Each row was made from one walk, in order. Every step used is in the known rows, and no mark comes twice. Write each row's walk.
Known rows:
likor > liru: [ -7   0   8   0   3  -3   4  -5   5  -1  -5   1   1   4   3   1  -3   0
  -4  -2   3  -1  -3   4   0   1   2   5   4   3  -3   6 -11   5  -5  -2
   3  -7   1  -1  -2 -18  -3   2   4  -3   0  -1   1   2  -4   0  -3  -3
   8]
liru > reze > sudama: [  5   3  -3  -6   6  -2   4  -3   7  -5   5   4   0  -1   0   1  11   6
   6  -2  -5  -2   1  11   1   5   2  -3   0   4   0  -2  -4  -1   6   3
 -10  -2   8   2   3  -5   3  -1   5   1  -4  -5  -7  -3   8   3  -1   4
  -7]
toser > mafa: [  2   1  -4   3   1  -4   5   4  -1  -1  -1  -6   2 -12  -5   1   2  -6
   0   1   4  -1  -2  -3   1  -2   2  -3  -1   8  -5   2   0  -4  -2   6
  -5  12   0   3   1   4   4   0  -4   6   1  -5  -1  -1   2  -2  -1 -11
   0]
likor > liru > reze > sudama > tufinev > mafa > toser: [ -2   1  -4  -6  18   5   0 -10   8  -9   5   2   4 -17  -4  -6  11  12
  -4   0   0   0  11  16  -5   2   1  -3   8  20 -16   1  -6   6  -1  21
 -11  -8   7  -1   8 -17   9  -6   6 -39  -1 -17  -4   1   0   7   3  -6
  12]
liru > reze: [ 2 -1 -4  3  4 -3  5 -2  9 -3 -1  2 -1 -3 -1 -5  8  4  4 -2 -2  1  3  4
  1  0  1 -6 -1 -1 -3  3  1  0  2  7 -5  5  1  0  6 -1  5 -1  3  6 -3  3
  1  1  3  1  3  2 -4]
gorab > liru > reze > sudama: [  5   3  -3 -10   5   4  -1  -4   8  -2  17   6   0  -4   3   0  12   8
   2   5  -8   1   3  15   3   5   3  -7   0   7   1  -3   1   1   3   5
 -11  -4   8   2   1 -13   6   0   9   3  -3 -18  -5  -2   4   4   3   4
  -2]
gorab > liru > reze > sudama > tufinev > mafa > toser: [  3   1 -10  -9  15  11  -7  -8   6  -5  20   4   4 -22  -3  -8  14  14
  -4   8  -4   3  15  17  -3   2   0 -10   5  21 -13  -4   7   3   0  24
 -14  -5   7   1   8 -12  13  -6   5 -35  -1 -28  -5   0  -1   9   8  -5
  10]
tufinev > mafa > toser: [  5  -1  -5  -2  13   8  -2  -2  -1  -4   8   0   2 -14  -1  -1   4   3
  -1   0   3   0  11   3  -4  -2   1  -3   1  14  -8  -2   4   0  -1  14
  -3  -4   1  -1   5   0   7  -2  -2 -34   2 -11  -1   0  -1   4   0   0
   9]
sudama > reze > liru > gorab: [  2   3  -2  -8   0  -6  -1  -3   3  -4   6   4 -10  -1  -4  -5  13   8
   6  10  -4   1   3  13  -2   6   0  -3   6   5  -7  -2  -6  -1   4  11
  -7   2   3  -1   8  -2  -1  -2   4   0  -4   1  -1   0  -3  10   5 -10
  -2]
reze > liru: [  2   2  -3  -5  -1  -4   1  -1  -2  -2   9   2   1   4   0   1   3   0
   4  12  -1  -2   0   8  -2   4   2   2   1   0   2  -5 -10  -1   6  -5
   3  -6   2  -2   1  -3  -1   0   2  -3  -1  -6  -4  -3  -1   3  -5   2
  -2]
liru > toser > mafa: [  1  -1  -4   8  -2  -7   7   1  -2  -2  -2  -5   4 -16  -6   1   7   1
   3  -1   0  -2   1   1   2  -1   3  -9  -2  12  -8   8   1  -9  -8  12
  -9  16   1   4   5   2  10  -1  -8  16  -2  -4  -1  -1   3   4  -1 -15
  -1]
gorab > liru > guzenu: [ -1  -1 -20  -7  -4   5  -5   1   2  -1  12   3   0  -6  -1  -2   9   8
   0   5  -8   3   4   9   3   1   2 -12  -2   3  -2   3   7  -4  -3  10
  -5   4   1   2   4  -7  10   0   6   8  -3 -17   4   2  -5   5   8  -1
   0]
tufinev > sudama: [  3   1   4  -5   1   4   5   1   1   2   2  -1   2  -6  -4   1   3   4
  -1   0   0  -3   3   1   0   0   1  -1 -12  15   1  -8   6   0  -3  -2
  -6 -11   4  -2   5   7   2   0  -3  -7   0 -11   1  -1   7   1   5   0
   1]
reze > liru > likor > sudama: [ -4   0  -5   2  -1  -7   8  -6  13  -3   6   3   2   3  -3   2   6   8
   3   7  -3  -2   0  17   0   6   4   4   7  -2   0   8 -12   1  -1   3
   4  -6   3  -1   8   7 -21   2   7   1  -3   0  -7   3  17   8  -1  -3
   2]
mafa > toser: [  2  -2  -7   1  14   3  -3   0  -3  -4  -1   2   3  -4   2  -1   1   0
  -1   1   5   1   8   7  -3  -1   0  -2   0   5  -2   4   1   0   2   9
  -1  -3   0   1   2  -2   5  -3  -1 -27   1  -3  -3   1  -2   5   7   2
   4]
liru > gorab: [  5   0   2  -4   3   0  -1   1   3  -3  -1   2 -12  -1   0  -2   9   8
   2  -2  -2   0   3   4   0   3   2  -2   1   3  -3   4   2  -1   0   6
  -7   5   0   0   6   1  -1  -1   1   5  -2   2   2   2   0   8   6  -6
  -1]
mafa > toser > liru: [  6  -1   6   4  13 -10  -4   5  -5  -4  -2  -2   5  -9  -5  -1   2  -4
   5   1  12   1   5  -7  -2  -2   2  -4  -6  17  -5   5 -11   0   1  16
  -4   1  -1   3   3 -12  12  -3   1 -20   2  -8  -6   8   1   1   6   3
   8]
likor > sudama: [-9  0 -1  0  2  0  5 -4  6 -1  0  1  0  3 -3  2 -2  4 -4  0 -2  0 -3  7
  1  1  2  4  9 -4  0 11 -5  5 -5 -1  3 -6  1  0  3 10 -3  1  6 -1  1  1
 -6  5  6  1  1 -6  6]
reze > sudama > tufinev > mafa: [ -1   4   1 -10  -1   7  -2  -6   2  -2  13  -2   1 -15  -8  -3   7  10
  -4   3  -6  -1   4   4  -3   3  -1  -1   7  15 -10 -12   1   1  -1   9
  -9  -7   6  -2   3  -1   3  -5   2 -16   0 -18  -4  -3   2   3  -5  -9
   5]
likor > sudama > tufinev > mafa > toser > liru > guzenu: [ -4   0 -14  -2   7  -7   1   0   3  -9   2  -3   5 -21 -17  -6  11  11
   1   0   3   1   8   2  -3  -1   3 -10   4  19 -16  10  -9   1  -6  31
 -10   2   1   2  15   0  19  -7   8 -22  -1 -19  -5  11   4   7   9  -9
  14]
reze > sudama > tufinev > mafa > toser: [  2   2  -7  -8  13   8  -6  -5  -1  -6  10   0   5 -17  -4  -3   7   9
  -4   3  -1   0  12  11  -6   2  -1  -3   7  19 -12  -7   2   2   1  16
  -9  -7   6   0   5  -3   8  -6   0 -42   0 -19  -6  -2   0   7   2  -6
   8]
gorab > liru: [ -1   0  -1  -5  -1   7  -7  -2   2   4  15   3  -1  -3   2  -1   2   3
  -4   8  -4   3   3   5   3   0   0  -4  -1   4   1  -1   6   2  -3   2
  -1  -3   1   1  -2 -11   3   1   4   2   0 -15   1   2  -5   1   3  -1
   5]
tufinev > mafa > toser > liru: [  7  -1   7   1  13  -6  -1   3  -2  -4   6  -3   4 -18  -8  -2   5   0
   3   1  10   0   8 -10  -3  -3   3  -4  -6  25  -9   0  -9   0  -2  21
  -6   0   0   1   5 -10  14  -3   0 -26   3 -17  -6   6   3   1   0   2
  12]
reze > sudama: [ 3  4  0 -9  2  1  0 -1  0 -2  7  2  1  2  1  5  4  2  3  0 -3 -2 -1  7
  0  5  2  1  2  4  3 -5 -5 -1  5 -4 -4 -7  7  1 -2 -3  0  0  3 -5 -1 -7
 -8 -3  5  2 -4  2 -3]
reze > sudama > likor: [ -4   4  -4 -11   4  -4  -2  -6   1  -4   4   1   3  -4  -5   4   3   4
   2   3  -5   0   7  12   0   3  -2   3   4   5  -4  -7  -7   2   2   9
  -6  -5   5   0   1  -4  -4  -3   3  -7  -2   5  -8  -2  -7   1   2  -6
  -1]
liru > likor > sudama > reze: [-10   0  -4   6  -3  -7   6  -9  14  -1  -2   3   1  -4  -9  -4   4   7
  -2   0  -4   2   1  12   2   3  -1   1  10  -3  -9   9  -3   3  -6  17
  -2   2   3   0   9   8 -18   0   7   0  -3  10  -3   6  14   4   7 -11
   6]

Write each row's walk:
[-12   4   4 -10   6  -5   3 -10   5  -4  -1   1   3   1  -3   4   0   3
  -3   1  -1  -1   3  14   0   3   1   6   7   8  -6   0 -18   7  -3   6
  -2 -11   6  -1  -1 -21  -6  -1   7 -10  -1   3  -5   1 -11   1  -1  -9
   7] | reze > sudama > likor > liru
[-11   3 -15 -12   2  -6   4  -6   5  -8  -3   1   3  -3  -5   4   7   8
   2  -2  -6  -1   4  17   1   4   2  -1   5   6  -8   3 -14   2  -3  14
  -6  -5   6   0   4 -17   2  -2  10  -3  -4   0  -2   2 -10   5   4  -7
   2] | reze > sudama > likor > liru > guzenu
[ -4   4  -2  -8   0   0  -4  -3  -1  -3   3  -1   3  -4  -5  -2   3   7
  -2   3  -5   0   1   9  -2   4  -2   0   8   5  -5  -6  -3   1   3   4
  -7  -5   6   0   1  -4   1  -5   3  -9  -2 -10  -5  -2   2   3   2  -8
   0] | reze > sudama > tufinev
[  6  -2   9  10  -1 -16   4   4   7  -1  -2  -2   3  -8  -8  -1   7   2
   8  -2   5   0   2  -7   3   1   3  -3  -7  11  -4   3 -11  -4  -1  17
  -4   8   0   2   5 -10 -13   0   2  10  -2  -2  -2   6  16   3   1   3
   2] | toser > liru > likor
[-14   1  -2   0  -1  -3   3  -9   7  -1  -2   2   0  -1  -8  -4  -2   3
  -5   2  -3   3  -1   9   0   1  -2   3  12  -3  -8   8  -3   6  -6   9
  -1  -3   3   0   5   9  -2   0   7  -4   0   7  -4   6   3   0   6 -13
   8] | likor > sudama > reze
[  8  -2   1   5  16 -12   2   3   4  -7  -3   1   4 -11  -5  -6   8   0
   8  -1   9   1   7  -3   0  -2   2  -9  -7  13  -7   8  -9   1   2  22
  -9   7   1   3   9 -12  15  -3   4 -12  -1  -5  -5   7   5   2   9   5
   4] | mafa > toser > liru > reze
[  1  -1  -5   4  -3  -3   1  -1   0   2  10  -3   4 -19  -5   0   9   4
   0   6  -3   0   4   6   4  -1   3 -13  -3  15  -7   7   5  -8 -10  15
 -10  15   1   4   3  -6  13   0  -5  17  -2 -15   0   1  -2   5   3 -15
   2] | gorab > liru > toser > mafa
[-14   1  -3   0  -2  -1   0  -6   5  -2  -2  -1   2  -3  -9  -5  -2   9
  -8   2  -2   1  -1   9  -1   1  -2   2  13  -2  -8   8  -3   7  -5   7
  -1  -4   1  -1   6   9  -1  -4   5  -7   0  -1  -4   5   3   2   7 -15
   8] | likor > sudama > tufinev
[  9  -3   4  11  11 -14   1   3   4  -5  -3  -1   5 -12  -5  -1   8   1
   8  -1   8   0   8  -2   0   0   3  -4  -8  15  -7   6 -10  -3   0  23
  -4   6   0   3   7 -11 -10  -2   0 -13  -1  -3  -4   7  14   6   7   4
   5] | mafa > toser > liru > likor
[  4   0  -4   3  -3  -8   4  -2   8  -2   6   2   2   0  -1   0   9   5
   7   8  -3  -2   3  11   0   6   3   0  -2   1   0  -3  -8  -5   5   5
   1   0   2  -1   5  -4 -21   1   1   3  -4  -2  -2  -2  12   8  -2   4
  -5] | reze > liru > likor
[  3   2  -2  -1  -4  -7   6  -5   9  -1   7   3   4  -7  -8  -4  12   7
   5  11  -3  -2   5  14  -1   6   0  -1  -6  13  -6 -10  -2  -3   2  12
  -6  -6   6  -3  10   0 -19  -1   0  -5  -5  -4  -1  -2  15   8   5  -3
  -2] | tufinev > sudama > reze > liru > likor
[ 10  -1   6   0  15 -10  -3   6  -1  -7  -2   0  -8  -9  -4  -2  11   5
   7  -1   9   1   7  -3  -1   1   4  -6  -4  19  -7   8  -9  -1   0  21
 -11   6   0   3   9  -9  10  -4   1 -12   0  -6  -4   8   1   9  10  -3
   7] | mafa > toser > liru > gorab
[ -2   3  -6  -6   3  -2  -1  -5   6  -6   2   1   2  -6  -5  -6  10  10
   1   1  -7   0   3  12   0   4  -2  -4   7   4  -8  -3  -2   2   4  10
 -11  -1   7   0   5  -5   5  -5   5  -4  -4  -7  -5  -2   4   4   5  -7
  -3] | liru > reze > sudama > tufinev
[-10   0   0   0   7  -9   6 -10  14  -5  -7   2   1  -3  -4  -5   5   5
  -1  -2   0   1   6  11   1   0   0  -1   4   3 -11   7 -11   8  -4  17
  -4   0   2  -2   6 -17   0  -1   8   0  -3  11   2   4  -9   0   5  -7
   5] | sudama > likor > liru > reze
[ -6  -1  -2   7   0  -3   8  -6  14  -2  -1   2   1   0  -4   1   4   8
  -2  -3  -2  -1   1  11   2   3   3   3   7  -3  -2  12  -5   2  -5   7
   2  -2   2   1   7  10 -20   2   6   3  -2   4  -4   6  18   6   3  -4
   4] | liru > likor > sudama
[  5   2   6  -5  13  -6  -5   0  -3  -6   9  -3   6 -21 -11  -2   8   4
   3   4   6   0   8  -3  -4   1   1  -4  -1  29 -12  -4 -12   1   0  22
 -11  -5   5   2   6 -13  14  -6   2 -33   2 -24 -10   5   4   3   1  -4
  12] | reze > sudama > tufinev > mafa > toser > liru
[ -8   2  -1   0   3 -13   8  -8   3  -5  -3  -4   6 -15  -8   5   7   4
   2   0  -1  -3   4  13   2   2   4  -4   4  19 -13   8 -13  -3 -10  18
 -11   6   6   3   4 -15   5  -1  -2   7  -3   0  -6   0  -6   5  -1 -21
   4] | reze > sudama > likor > liru > toser > mafa
[ 1  0 -3  1 -4 -8  1 -4 -2 -2  7  3  4 -2 -2  1 10  8  7  8 -5 -2  3 10
 -1  4  3 -7 -1  5  0  2 -8 -6  0  4 -1  0  2 -1  6 -5  6 -1 -4  8 -5 -4
 -2 -2 -1  9 -3 -1 -5] | reze > liru > toser
[ -7  -1   6   6  -1  -6   5  -8   4  -1  -6   2   3  -2   0   1   4   8
   0  -4  -2  -1   1   7   1   1   4  -4   2   6  -5  12 -11  -1 -11   6
  -2   0   2   0   4 -18   5   1  -2   8  -3   0   2   3  -4   6  -1  -7
   5] | likor > liru > toser
[  2   0  -7   4  -3 -11   7  -1  -2  -2   5  -4   5 -13  -6   2  10   1
   8   9   0  -3   2   7   0   2   4  -9  -2  13  -6   4  -7  -9  -3  10
  -6  11   2   2   6  -1   9  -1  -7  13  -3  -8  -4  -3   2   7  -4 -12
  -3] | reze > liru > toser > mafa
[  0   3   2  -7   8 -15   2  -3   7  -7   3   0   3  -9 -11   0  10   4
   8   2  -1   1   8   5   2   2   0  -4  -2  12  -8  -3 -15   3   3  22
 -13   1   6   2   6 -12   6  -4   7   1  -3   3 -10   3  -1   0   4  -3
   0] | toser > liru > reze > sudama > likor
[ -1  -2   1   9  11 -12   6  -2  10  -5  -2   0   5  -7  -8   1   5   5
   3  -2   7   0   4   6   1   2   4   0   1  10  -6  16 -14   2  -5  20
  -2   0   1   3  10   1 -11  -1   6 -13   0  -2 -10  12  19   6   7  -2
  11] | mafa > toser > liru > likor > sudama
[ -6  -2  -3   3  -1   1   2  -7  16   2  11   4   1  -3  -2   0   5  11
  -5   4  -5   2   3  15   5   4   3   0   6   0  -2  11   0   3  -8   9
   0  -3   2   1   5   1 -18   3   9   5  -2  -8  -3   7  14   7   6  -5
   7] | gorab > liru > likor > sudama
[ -2   3  -7  -9   7  -6   2  -6   8  -7   3   2   2  -6  -5   0   9   7
   5   2  -6   1   9  14   1   3  -1  -3   3   4  -6  -4  -6   3   4  15
 -10  -1   7   0   5  -5   0  -3   6  -2  -4   7  -7  -1  -3   2   4  -5
  -3] | liru > reze > sudama > likor
